What can hang from each mark:
Q_675: Q_818
Q_818: Q_603 Q_675 Q_814
Q_994: Q_603 Q_700
Q_603: Q_477 Q_818
Q_477: Q_603 Q_700
Q_700: Q_477 Q_994

Each row was made from one small tree. The marks that hang from a mark follow it in brackets, in the order of their numbers. Every link used is in the known rows. Write each row's tree.
Known rows:
Q_477(Q_603(Q_818(Q_814)) Q_700(Q_994)): [ 0.26  0.03 -0.10  0.32 -0.08 -0.27  0.18  0.27 -0.28  0.33  0.16 -0.33
 -0.24 -0.07 -0.02 -0.27  0.02]
Q_818(Q_603(Q_477(Q_700)) Q_675 Q_814): [-0.50  0.07 -0.75  0.26 -0.15  0.02  0.24  0.11 -0.02  0.03  0.04  0.15
 -0.16 -0.05 -0.27  0.21  0.04]
Q_700(Q_477(Q_603(Q_818(Q_675 Q_814))) Q_994): [-0.08 -0.09 -0.41  0.20 -0.13  0.00  0.05  0.16  0.11  0.13  0.27 -0.19
 -0.19  0.15 -0.08 -0.21 -0.13]
Q_603(Q_818): [ 0.14  0.19 -0.08 -0.16 -0.23  0.20  0.24 -0.09  0.02  0.11  0.28  0.07
 -0.02 -0.15 -0.05 -0.58 -0.21]
Q_675(Q_818(Q_603(Q_477) Q_814)): [-0.18  0.01 -0.61 -0.08 -0.33  0.18  0.25  0.00  0.09 -0.05 -0.09  0.31
  0.20  0.19 -0.37 -0.15  0.10]
Q_818(Q_603): [-0.32 -0.08 -0.12 -0.31 -0.12  0.22  0.47 -0.17  0.01  0.04  0.12  0.18
  0.07  0.04 -0.03 -0.53 -0.30]
Q_818(Q_675): [-0.33  0.22 -0.38 -0.15 -0.22  0.42  0.26 -0.26  0.20  0.07  0.42  0.21
  0.11 -0.03  0.00 -0.52 -0.33]
Q_994(Q_603 Q_700): [-0.04  0.06  0.21  0.00 -0.25  0.08  0.36 -0.16 -0.28  0.01  0.09 -0.19
  0.18 -0.19  0.07 -0.68 -0.22]
Q_994(Q_603(Q_477)): [-0.08  0.38 -0.02 -0.06 -0.33  0.35  0.28 -0.18 -0.22  0.05  0.09 -0.20
  0.11 -0.05  0.02 -0.71 -0.11]
Q_675(Q_818): [ 0.09  0.12 -0.25 -0.22 -0.33  0.25  0.23 -0.31  0.10  0.07  0.18  0.30
  0.30  0.05 -0.09 -0.70 -0.19]
Q_675(Q_818(Q_603(Q_477(Q_700)) Q_814)): [-0.07  0.00 -0.61  0.20 -0.26 -0.15  0.20  0.07 -0.11  0.03 -0.21  0.23
  0.06  0.05 -0.37  0.02  0.19]
Q_994(Q_603(Q_477 Q_818(Q_675 Q_814)) Q_700): [-0.07  0.22 -0.36  0.27 -0.35  0.20  0.11  0.34 -0.12 -0.07  0.10 -0.22
  0.00 -0.24 -0.28  0.00  0.21]
Q_994(Q_700(Q_477(Q_603(Q_818)))): [ 0.31 -0.06  0.15  0.16 -0.20 -0.23  0.05 -0.13 -0.42 -0.14  0.01 -0.18
 -0.19 -0.32  0.04 -0.53 -0.07]
Q_700(Q_477(Q_603(Q_818)) Q_994): [ 0.23 -0.08  0.03  0.13 -0.15 -0.14  0.13 -0.12 -0.15  0.13  0.12 -0.26
 -0.17  0.00  0.15 -0.69 -0.23]
Q_477(Q_603(Q_818(Q_675 Q_814)) Q_700(Q_994)): [ 0.05  0.06 -0.34  0.32 -0.05 -0.07  0.10  0.37 -0.13  0.30  0.29 -0.26
 -0.20 -0.07 -0.04 -0.11  0.07]
Q_994(Q_603(Q_477) Q_700): [-0.02  0.25  0.02  0.21 -0.38  0.08  0.24 -0.21 -0.36 -0.06 -0.02 -0.22
  0.12 -0.29  0.04 -0.60 -0.06]
Q_818(Q_603 Q_814): [-0.41 -0.11 -0.32 -0.25 -0.12  0.17  0.48  0.01  0.11  0.07  0.14  0.18
  0.02  0.17 -0.24 -0.22 -0.25]
Q_818(Q_675 Q_814): [-0.43  0.18 -0.57 -0.09 -0.22  0.36  0.25 -0.08  0.30  0.10  0.45  0.21
  0.05  0.11 -0.21 -0.20 -0.30]
Q_818(Q_603(Q_477(Q_700))): [-0.20  0.10 -0.31  0.19 -0.18 -0.13  0.30 -0.17 -0.27  0.03 -0.11  0.08
 -0.13 -0.21 -0.02 -0.28 -0.07]

Write each row's tree:
[-0.20 -0.18 -0.43 -0.31 -0.20  0.18  0.39  0.05  0.16  0.04  0.02  0.33
  0.26  0.27 -0.35 -0.23 -0.05] | Q_675(Q_818(Q_603 Q_814))
[-0.04  0.33 -0.70  0.40 -0.28  0.01  0.01  0.19  0.00  0.09  0.19  0.04
 -0.25 -0.22 -0.30  0.18  0.13] | Q_603(Q_477(Q_700) Q_818(Q_675 Q_814))
[ 0.21 -0.11 -0.03  0.22 -0.20 -0.28  0.05  0.05 -0.30 -0.10  0.04 -0.17
 -0.25 -0.18 -0.17 -0.21 -0.02] | Q_994(Q_700(Q_477(Q_603(Q_818(Q_814)))))
[ 0.21  0.06  0.26 -0.02 -0.24  0.06  0.31  0.12 -0.32  0.01  0.06 -0.26
  0.09 -0.30 -0.02 -0.57 -0.04] | Q_994(Q_603(Q_818) Q_700)
[-0.60  0.10 -0.75 -0.01 -0.23  0.36  0.29  0.05  0.20 -0.04  0.16  0.22
 -0.03  0.10 -0.28  0.03 -0.04] | Q_818(Q_603(Q_477) Q_675 Q_814)
[ 0.12 -0.12  0.09  0.11 -0.23 -0.12  0.25 -0.02 -0.04  0.17  0.03 -0.36
 -0.03  0.08  0.06 -0.67 -0.32] | Q_700(Q_477 Q_994(Q_603(Q_818)))
[-0.06  0.07 -0.33 -0.05 -0.12  0.19  0.02  0.18 -0.02 -0.02  0.26 -0.07
 -0.23  0.09 -0.21 -0.15 -0.01] | Q_700(Q_477(Q_603(Q_818(Q_675 Q_814))))
[ 0.24  0.24  0.07  0.21 -0.37  0.06  0.17  0.05 -0.38 -0.06 -0.04 -0.29
  0.03 -0.39 -0.04 -0.49  0.12] | Q_994(Q_603(Q_477 Q_818) Q_700)
[-0.15  0.19 -0.21 -0.21 -0.17  0.48  0.27  0.41  0.07  0.13  0.31 -0.16
  0.05  0.10 -0.29 -0.19  0.02] | Q_994(Q_603(Q_818(Q_675 Q_814)))
[ 0.02  0.37 -0.02  0.23 -0.26  0.02  0.22 -0.12 -0.42  0.12 -0.04 -0.27
 -0.03 -0.19  0.03 -0.54 -0.03] | Q_994(Q_603(Q_477(Q_700)))
[-0.02  0.03  0.08  0.24 -0.15 -0.18  0.36 -0.08 -0.24  0.34  0.09 -0.36
  0.05 -0.02  0.18 -0.67 -0.30] | Q_477(Q_700(Q_994(Q_603)))
[ 0.04  0.05 -0.10  0.23 -0.11  0.00  0.24  0.28 -0.12  0.29  0.17 -0.35
 -0.01 -0.12  0.07 -0.38 -0.07] | Q_477(Q_700(Q_994(Q_603(Q_818(Q_675)))))
[-0.51 -0.09 -0.83  0.51 -0.18 -0.16  0.27  0.09  0.11  0.17  0.05  0.04
 -0.13  0.01 -0.14  0.15 -0.08] | Q_818(Q_603(Q_477(Q_700(Q_994))) Q_675 Q_814)
[-0.15  0.20 -0.49  0.24 -0.31  0.28  0.18  0.34  0.13  0.19  0.21 -0.32
  0.03  0.07 -0.17 -0.16  0.05] | Q_700(Q_994(Q_603(Q_477 Q_818(Q_675 Q_814))))
[-0.14  0.35 -0.71  0.13 -0.34  0.34  0.06  0.12  0.21  0.03  0.32  0.13
 -0.11 -0.08 -0.30 -0.01  0.05] | Q_603(Q_477 Q_818(Q_675 Q_814))
[ 0.15  0.25 -0.07  0.01 -0.03  0.18  0.06  0.21 -0.36  0.11  0.25 -0.14
 -0.17 -0.28  0.03 -0.36  0.14] | Q_477(Q_603(Q_818(Q_675)) Q_700)
[ 0.28  0.36  0.04  0.22 -0.24 -0.01  0.14  0.15 -0.44  0.13 -0.06 -0.34
 -0.13 -0.29 -0.05 -0.42  0.16] | Q_994(Q_603(Q_477(Q_700) Q_818))
[-0.06  0.17 -0.78  0.65 -0.29 -0.18  0.03  0.17  0.13  0.23  0.20 -0.07
 -0.22 -0.15 -0.17  0.12  0.01] | Q_603(Q_477(Q_700(Q_994)) Q_818(Q_675 Q_814))
[ 0.06  0.38 -0.51  0.33 -0.27  0.06  0.01  0.01 -0.10  0.06  0.17  0.04
 -0.20 -0.37 -0.08 -0.15  0.07] | Q_603(Q_477(Q_700) Q_818(Q_675))
[ 0.25  0.08  0.11 -0.11 -0.13  0.05  0.08 -0.11 -0.28  0.01  0.11 -0.16
 -0.20 -0.07  0.02 -0.64 -0.11] | Q_700(Q_477(Q_603(Q_818)))
[ 0.04  0.10 -0.14 -0.10 -0.12  0.24  0.02  0.00 -0.13 -0.05  0.24 -0.07
 -0.17 -0.06 -0.01 -0.48 -0.06] | Q_700(Q_477(Q_603(Q_818(Q_675))))
[-0.09 -0.10 -0.17  0.13 -0.19  0.08  0.19  0.06  0.11  0.13  0.16 -0.29
  0.01  0.10  0.03 -0.49 -0.26] | Q_700(Q_477 Q_994(Q_603(Q_818(Q_675))))
[ 0.06  0.22 -0.26  0.08 -0.03  0.12  0.08  0.39 -0.26  0.16  0.27 -0.15
 -0.23 -0.12 -0.18 -0.05  0.19] | Q_477(Q_603(Q_818(Q_675 Q_814)) Q_700)
[-0.17  0.18 -0.51 -0.09 -0.22  0.35  0.18  0.19  0.27  0.10  0.41  0.15
 -0.04  0.01 -0.30 -0.09 -0.11] | Q_603(Q_818(Q_675 Q_814))
[-0.04 -0.11  0.15  0.16 -0.26 -0.19  0.25 -0.31 -0.26 -0.10 -0.04 -0.21
  0.05 -0.13  0.03 -0.60 -0.34] | Q_994(Q_603 Q_700(Q_477))
[-0.39  0.07 -0.51 -0.02 -0.26  0.16  0.35 -0.04  0.04  0.01  0.04  0.15
 -0.06  0.09 -0.25 -0.14 -0.09] | Q_818(Q_603(Q_477) Q_814)
